Each row was made from one small tree. The marks that hang from a mark follow it in brackets, in alphabetical order. Every link used is in the known rows. Write each row's tree.
Known rows
K{E T}: [ -5  -5   1   1   3   8  -5   1   5  25 -14  -7  -1   2   9 -16  -5   9
  -5  -9  -3  -4 -12   3  -9  13   2   7  -8  -2  -3 -15 -10   2   5 -15
  -7  -3   2]
K{E{P} M{C} T}: [ -9   8   2   3   9  13  -1   8  17   9  -7 -11 -18  -7  15   2   6 -21
  -4  -9 -20  -9  -9  11   2  -1   2   5  -8  32  -7 -18 -21   6   4 -28
  -8  -5  17]
T{C{M{P}} K{E V}}: [ -6 -35  12  10  -6  -4  -3   1 -13  17  -2   5  15   5 -18  -2   9  -4
 -31   7 -26   7  18   6  -3   4 -20  -4 -10  14   4  -7  -4  -1 -13 -36
  -2 -11   4]
E{W}: [ 19  11  -2   4  -9   2  -2  -5  13  14  10   4   6 -20   2   0 -12   3
   8  -2  14  -3 -19   8 -11  17 -28   1   5 -31  -2  -1   1  -3  -1   8
   3  12 -11]
W{P{E{K} M}}: [ -7  18 -10 -14  25 -14   1   1 -22 -18 -12  -5   1  11  -5   4  -3  14
  31   9  13  -3   5 -36   9 -15  30  -4  19   1  -3   8  13  -1   3  25
  -1  -3  -8]
K{E{P} T{C{M}}}: [ -4 -10   5   9   0  24   9   8   5  16 -22  -5   2 -22   3  -3 -24  -8
  18 -12 -18   0  -4  20  -4   2 -25   4 -24  35   6 -14 -13 -10  -4 -43
  -6  -3  11]
C{M T{K{V{X}}}}: [ -5 -65   3   2  -1  19  -2 -12  20  17  -5  -4  -1  27  14 -26 -14  22
   3  22  -9  -5  15  41  -8  -5 -34  -9  -1  21  11   4   6  -7  -8 -32
   9   0   4]
K{E T{C}}: [ -2  -2   6   7  -3   7  -1   3   7  26  -9   2  -4 -15   2  -1 -14  -1
 -21 -16  -5   7  -7   7  -8   7  10   7 -12  -5   2  -2  -9   0   0  -7
  -3  -3  -2]
M{P{T{C K{E}}}}: [ -7  -9   6   6 -39  -3  10   7 -11   2  -9   9   6   3 -14   0   8 -14
 -24 -11  -4  18  20   5   7  13  21   4 -19 -21   8   4  -1   4 -13  -2
  -3  -8   0]
E{K}: [  4  14  -5 -10   7   0  -2  -4  11  10   8  -4   2  -4   2  -1   2  24
  10  -3  13  -8 -19 -22  -2  16  19   3   6 -31  -1  -4   3   6  -8  20
   2   2  -7]
M{C P{E}}: [  1   1  -7  -6   6 -15   7   6  -2 -19  30   7  -1  17  -6  34  43 -10
 -66 -10  16  -9 -10 -19   1  -1  -5   1   5 -32  -7   0   3   3   4  -1
   8   4   1]
C{M T{K{E{W}}}}: [  5 -40  10  13 -26  22  -8  -8  -1  42 -16   1  -7  -4   7 -12 -18  -1
   8  14  -7  -2  -2  30   2  -2 -51  -5  -4   2   8 -11  -4 -16 -18 -37
   2  -9   4]
P{E T{C K{M}}}: [  3 -18 -10   3 -40  10  20  -5  -6   7  -1   8 -22  -5   2  10 -38  14
 -18  -3  22  13  19  -8   4  -9  33  -4   1   6   7   5  -4   2  -5   1
   3 -12  -3]
M{C P{T{K}}}: [ -3  -6   0  -2 -36 -10  10   4   5 -23  28   7  -7  20  -3   7  39 -31
 -35 -10  13   4   6   0  -8  18  11   2 -13 -31  -2   6   4  12  -1   6
   6   3   7]
W{E P{T{C}}}: [ -8 -12   8   1   3  18  31  -1 -21 -18  -9   6   7 -24  -4  -7 -22 -16
  -8 -17  32  23  -6   4 -19   3  19  -6 -10 -16   7  14  28  -6  20  35
  -3  15 -11]
K{V{X}}: [  4 -12  -4  -3  12   4 -10  -4  23   2   5  -2   8  12   5 -13  -1  27
  -8   4  -2  -6   3  20 -13  14  -3  -2   4   3   3  13   4   6   0  -2
   1   9  -8]
T{K}: [  6 -23  -9  -3 -12   1  16  -8   6  16   3   1  -9  -1   2  -7 -13  24
 -23   3  22   0   0  -5 -16  22   7  -2   3 -35   1   5   6   5  -3   0
   7   0  -4]
M{C}: [  9  -4  -2  -4  -7  -2   5   0  15   4  41   7 -17  -9   5  21  14  -2
 -58 -12  24  -7 -24  -6 -21  18  -3   1   4 -33  -5   0   6   6   5  10
  10   9   1]
W{P{E{K{M{C} T}}}}: [-18  16  -4  -4  28   9  -3   2  -7  -4   1  -5 -13  19   7   1   7 -16
  16   5   7  -5  -3 -23  -3 -23  25  -2  13  32 -12  -6 -10   8  23  10
  -6   0   2]
V{X}: [  5 -10  -7  -5   8   9   5  -2  21   5   6   4   0   5   3  -4 -13  18
 -19  -7  15  -9   0  13 -15  13  -7   2   7  -8   6  11   6   5  -2   2
   4  17 -11]
P{M}: [ 15  -5  -7  -7  11 -15   9  -5   4   0  13  -5  -4 -10   0   3 -11  18
 -18  -7  11  -6  -9 -12  -6   9   7   4   8 -13   1   6   6  -1   1   9
  10   4  -2]
W{P{E}}: [ -8  -7 -12  -6  13   8  13  -1 -19  -8  -5   0   9   5   0   5 -12  17
 -11   0  30  -1  -6 -14 -11   0   6  -9   7 -22   0   5  16  -1  18  15
  -1  12 -12]
K{E{P W} T{C}}: [  1  34   6  15  -8   9  -3  10   8  13 -34   1   5 -35   0  -5 -15 -20
  41 -12 -28  11  -6  37   2  10 -14   7 -22   2   3  -6 -16 -10  -7 -16
 -10   0   3]
C{M{P}}: [  5 -25  -1  -1  15   5   2  -1  -1   2  18   2  23   1  -6  -1  12  -8
 -29  -6   8 -13 -15  -5  -8   8 -42   2  -1  -4  -1  -8   4  -1   2 -21
   4  12  -1]
C{M{P} T}: [  4 -45   1  -1  14  14   4  -9   7   7  10  -1  26  11   1  -6  10  -1
 -24  -4   1 -14 -19   7   0  -8 -52  -2  -7  -8   3  -7   8 -12  -3 -22
  11  13   4]
P{E T}: [  4  -3 -13  -6 -27   7   8   0  -3 -11   3   1  -6   9  11   6  -2  23
   1 -11  29   1  -4 -12   6   5  16   1  -5 -18   7   4   6   0   0   9
  -1   2  -5]
C{M{P{E}} T}: [  1 -46  -5  -2  13  10   3  -4  -9  -1   2   0  20  22   3   6  12  11
 -27   1   8 -12 -13  -3  11 -22 -42  -5  -2  -3   4  -6   6 -16  -1 -31
   8   7   2]
P{E{K W} M{C{T}}}: [ 15  29   3  -3  -6 -17 -16   2   9  -7  11   4 -24   4   4  30  22 -10
  13  12  -6  -7 -10  -5  24 -27  -3   2  14 -10  -3   1   0 -13 -14  15
  10 -10   5]
M{C{T{K{V}}} P{E}}: [ -7 -27   1  -2  -8 -22  -2  -4   1 -13  13   2   0  37   0  10  48   3
 -51  14 -11   0   7   1  12 -11  -3  -7  -4 -32  -3   6   3  -1  -5 -12
  11  -8  10]

Which tree is each row?
[ -9 -16   6   4   1 -14 -13  -1  -1  11  12  -1  -7  21  -9   2  31  -9
 -62  12 -26  -5  14  -2   4  -1   6  -2   8  14  -9 -13 -14  15  -1 -21
  -4 -15  12] => T{K{E M{C P} V}}
[-10 -10   7   5 -36 -15  -8   3  -7  -2  -8   4  10   5 -13 -11  18  -3
 -11  -1 -21  19  24   6  12  11  18   1 -21 -10   5   3  -2   7  -9  -5
  -6 -13   3] => M{P{T{C K{E V}}}}
[ -7   2  -7   3  19  -6  -2   3   3  -7  16  -2  -4  22   1   9  25 -27
 -40  -7   1 -11  -6 -12  -1 -17  -3   7   7  20 -11  -6 -17   6  17 -14
   1  -1   8] => K{M{C P{E}} T}
[ 16   2  -5  -2 -26  -8  12  -1   5 -10  19   5 -10 -23  -5  13 -20  -3
 -14 -18  12  12   1  -4   2   2  22   5 -11 -10   8  14   8  -3  -3  19
   9   1  -2] => P{M T{C}}
[-22  12  -8  -3  36  16  -5  -4 -14   5 -28 -10   4  17   9 -22 -19   7
  50   7   7  -6   0 -22   2 -21  24  -1  12  31 -10  -6  -7   5  22   6
  -9   1  -5] => W{P{E{K{M T}}}}
[ -6  15   4  -4 -22   8 -12   6   1  -9 -21  -9   6  -7  13 -14   8  19
  49  -5 -23   3   1  15  16  20  13  -2 -24   5   5 -10  -2   2  -9  -7
 -14  -6   9] => K{E{P{T}} V}
[  8 -24  -6   4   6   2  12   4 -13  -3  17  11  15  -2 -15  26  -1  -1
 -48 -11  10  -1  -2 -14   0 -12 -30  -1  -2   1   4   0   2  -8  -2 -20
   4   5  -6] => T{C{M{P{E}}}}
[-13 -24  -7   1  17  -8  -8  -2  -1  -5 -18  -2   9  42  -3 -19   0  16
 -10  20 -15  -6  38   8   8 -15   3  -4  18  35   1  11  -8  10  -3 -22
  -2  -7  -1] => T{K{M{P{E}} V{X}}}
[ -7 -43   0   0   0   8  -4 -11  23  11 -12  -3   0  28  14 -28  -2  28
  -4  18 -11  -1  16  36  -5   4  -1  -7  -1  -6   9  14   6  -1 -12  -6
  10   2   0] => C{T{K{V{X}}}}
[  6  27   3   2 -18  -9  -1   5  -4 -28  28   4 -13 -18  -1   9   4 -43
  11  -6  13  10  -2  10  -4  -1  -7  -1  -1  -2  -1  14  10   1  15  33
   2  13  -3] => E{W{P{M{C} T}}}
[  3  11  -6  -7  19   1 -17  -8  -1  10  -5  -8  -1  13   5  -3  -6  41
  25  14  -6 -11   0 -29  14 -14  22  -2  19  18  -5 -16 -11   5  -2   2
  -6 -11  -1] => P{E{K{M V}}}
[  3  -4   2   5   7  -2  -4  -7  18  12   7  -4   7 -12   4 -10  -7   8
  -5  -8  -9  10  -6  11 -16  13   8   5 -15  -7  -2   2  -7   0   9  -2
   2   3  -2] => K{T{C} V}
[ -5  12  11   1  17   5  13   0  -6 -12 -11   2  14  -5 -12  -8   3 -16
   5 -15   1   8   0 -11   6 -17  22   4  -1   9   4  -5   3   2   0  25
  -7  -2  -3] => W{E{K{M{P{T{C}}}}}}
[  2  38   7  -3  27 -19 -25  -2  -8  -9  -8  -6  15 -13  -7 -15   0   3
  74  21 -17   1   2  -4   4  -1   0  -2  13   6  -8   3   6   1   4  35
  -5   3  -8] => E{K{V} W{P{M}}}
[ -1  30  12 -12  36 -23   6   7   5 -33  -7 -14 -13  -6   1   6  40  -1
  34   6 -22  -6  -3 -11   7  -2  26   2   3   9  -4  -1   9  -2   1  19
  -2 -14  15] => W{E{K{V} P{M{C}}}}
[  6  15  -9  -9 -14  -5  13   4   7 -30  -5  -9  -2 -14   8  -4 -11   7
  46 -12   1   0   1   2  10  10  16   5 -13  -1   6   5   7  -1  -5   5
   3   2   7] => E{P{M T}}
[  2  23  11   4  -1 -11 -11   7 -12  -3  11   4 -13 -20  -8  16   6 -33
 -16   2  -5   2  -3   6  -4   1 -17   0  12   7  -6   3   4  -1   6  11
  -1   6  -1] => K{E{W{P{M{C}}}}}
[  4  12   4  14   1  15 -19  -3   8  37 -19  -5  -4 -12  10 -22 -27  -8
  23  -2 -13  -4 -10  23  -2   0 -20   6   5  30  -5 -17 -26  -1   8 -20
 -11  -3   1] => K{E{W} M T}
[  0  35  10   2  19   3 -27  -4   4   4  21   1   1 -11  -3   0   9 -19
  26  16 -15  -3  -8   0  -8  -7  -6  -6  18  18 -14  -6  -7   9   9  34
  -7   7  -2] => E{K{M{C} V} W{P}}
[  7  37   8   9  10   8 -21  -2  22  16  17   0 -17  -9   9  -2   5 -31
  28   3  -9  -9 -16   4  -6  -6  -5  10  10  16 -12 -16 -24   6   8   8
  -3   0   4] => E{K{M{C} T} W}
[ -5  -5 -13  -9  21 -11  11   0 -23 -19  -3  -5   2   0  -1   8 -15  11
  -4   5  22  -2   2 -22   2 -10  13  -5  14   2  -3  13  17  -3  17  11
   5   7  -9] => W{P{E M}}
[ 20  44  -3  -3  -5 -24 -12   9  -1 -12  19   6 -28  -1  -2  35  21  -9
  12   9   1  -6  -2 -22  12 -10   5   6  20  -3  -4  -1  -6  -2 -11  16
   4  -9   0] => P{E{K W} M{C}}
[  4  22   0   2 -12  -4  -3   2 -11 -21  -2  -2   6 -21   0 -10 -20 -22
  46  -2  12  10   1  13   1   5  -8  -1  -1   5   1  13  12  -3  11  31
  -1  15  -7] => E{W{P{M T}}}
[ 19  31  -5   1   6 -10   3   3  11 -12  -7  -4   5 -32   1   1 -14  -3
  47  -1 -10  -4  -6  13   7   6 -18   3   0  -5   1  -1   0  -7  -5  -1
   3   5   2] => E{P{M} W}
[  7 -37   0   6 -42  17  24  -3   1   9  14  10 -11 -13   2   3 -29  -3
 -10  -6  23  13  10   9 -13  11  -5  -1 -15  -3  13   1   3  -2  -5  -9
   6  -1   0] => P{T{C{M} K}}
[ -1 -16  -9   5  -2  -5  19  -3 -11   8  -1   8   4   7 -18  13 -16   2
 -45   2   6   6  18 -15   3 -16  11  -3  11  -5  -2   6  -5   2  -4  -8
   6  -7  -3] => T{C K{M{P{E}}}}
[ -6  11  17  -4  46 -12  -6   0   2 -14   7  -7   4  12  -8  -3  46 -12
 -19   5 -14 -10  -8 -21  -2 -14   7   2  15  14 -10 -10   0   8   6  17
  -7  -6   6] => W{E{K{M{C P} V}}}
[ -1  -2  -3  -8  20  -1  -6   2 -15  -6  -3   0  19  19  -6  10  23   7
   8   3   7 -17  -4 -31  14  -9 -18   2   6   6  -1 -14  -1  -3  -5 -16
  -2  -1  -2] => C{M{P{E{K}}}}
[-13  -1  10   8 -10  -1 -15  -3 -19  17 -23   0  10  -9  -5 -25  -9  -1
  32  24 -13  12  14  19  -6  17  -6  -9   1  -5  -3   1   2   3   4   3
 -11  -3  -7] => T{K{E{W{P}} V}}
[  0  35   3   3  -6  22 -14  -4  -6  -1  -6  -1   9  -9   3 -22 -22 -15
  73   3   3   4  -7   3   3  -4   4  -3   6  17  -2  -4  -2   6   7  41
 -10  10  -9] => E{K{M} W{P{T}}}
[ -1 -15   6   6 -22  -6  -2  -5  -1  27  -3   6  -9  -9  -8   0 -10  21
 -29   6 -13  15  13   2  -6  16  22  -3  -6 -17   3   0  -1   4 -12 -10
  -1 -14   0] => T{C K{E V}}
[ -5   8   1  -6  19 -11 -16  11  10 -12 -30 -12   4   4   3 -11  -2  21
  30   8 -38  -7  24  25  15   3   6   1   1  40   9   6  -3   1 -17 -18
  -7  -5   7] => K{E{P{M}} V{X}}
[  3  20  -5  -2  12 -17   0   3   2  -1 -13  -3 -12   0  -3  12  -8   6
  28  -4  -2   5   7 -24  10 -18  35  10   2  14   0   5  -7  -5  -3   7
   3 -15   0] => P{E{K{T{C}}} M}
[  1  13   2   7 -23   7   1   5  -2  17 -38  -2  -2 -19   1 -10 -11   6
  42   9 -13   4   7  21   5  21 -10  -2  -6 -16   3  -8  -6  -4 -17 -18
  -8  -8   5] => T{K{E{P W}}}
[  0 -15  -4  -4   2  -6   4   0   3 -16  22   6   0  24   2  27  41  -7
 -62  -8   8  -9 -17  -7   9 -15 -15  -1  -2 -34  -4   3   6  -5  -1   2
  13   5   5] => M{C{T} P{E}}
[-12   0  -2  -2 -13  24   8   4 -25 -11  -1   6   4   0  -3   9 -16  -6
  36  -3  21  11   4 -15   3 -16   7  -7  -7  16   7   5  11  -4   4  17
  -5   3  -9] => W{P{E{K} T{C{M}}}}
[  9  19  -5  -4 -21  -7  21   7   9 -27   0  -1  -4 -28  -2  13 -20  -1
  28 -20  -3  11   4   4   9   3  26   4 -17  -4   9   9   7  -5  -8  10
   7   2   4] => E{P{M T{C}}}
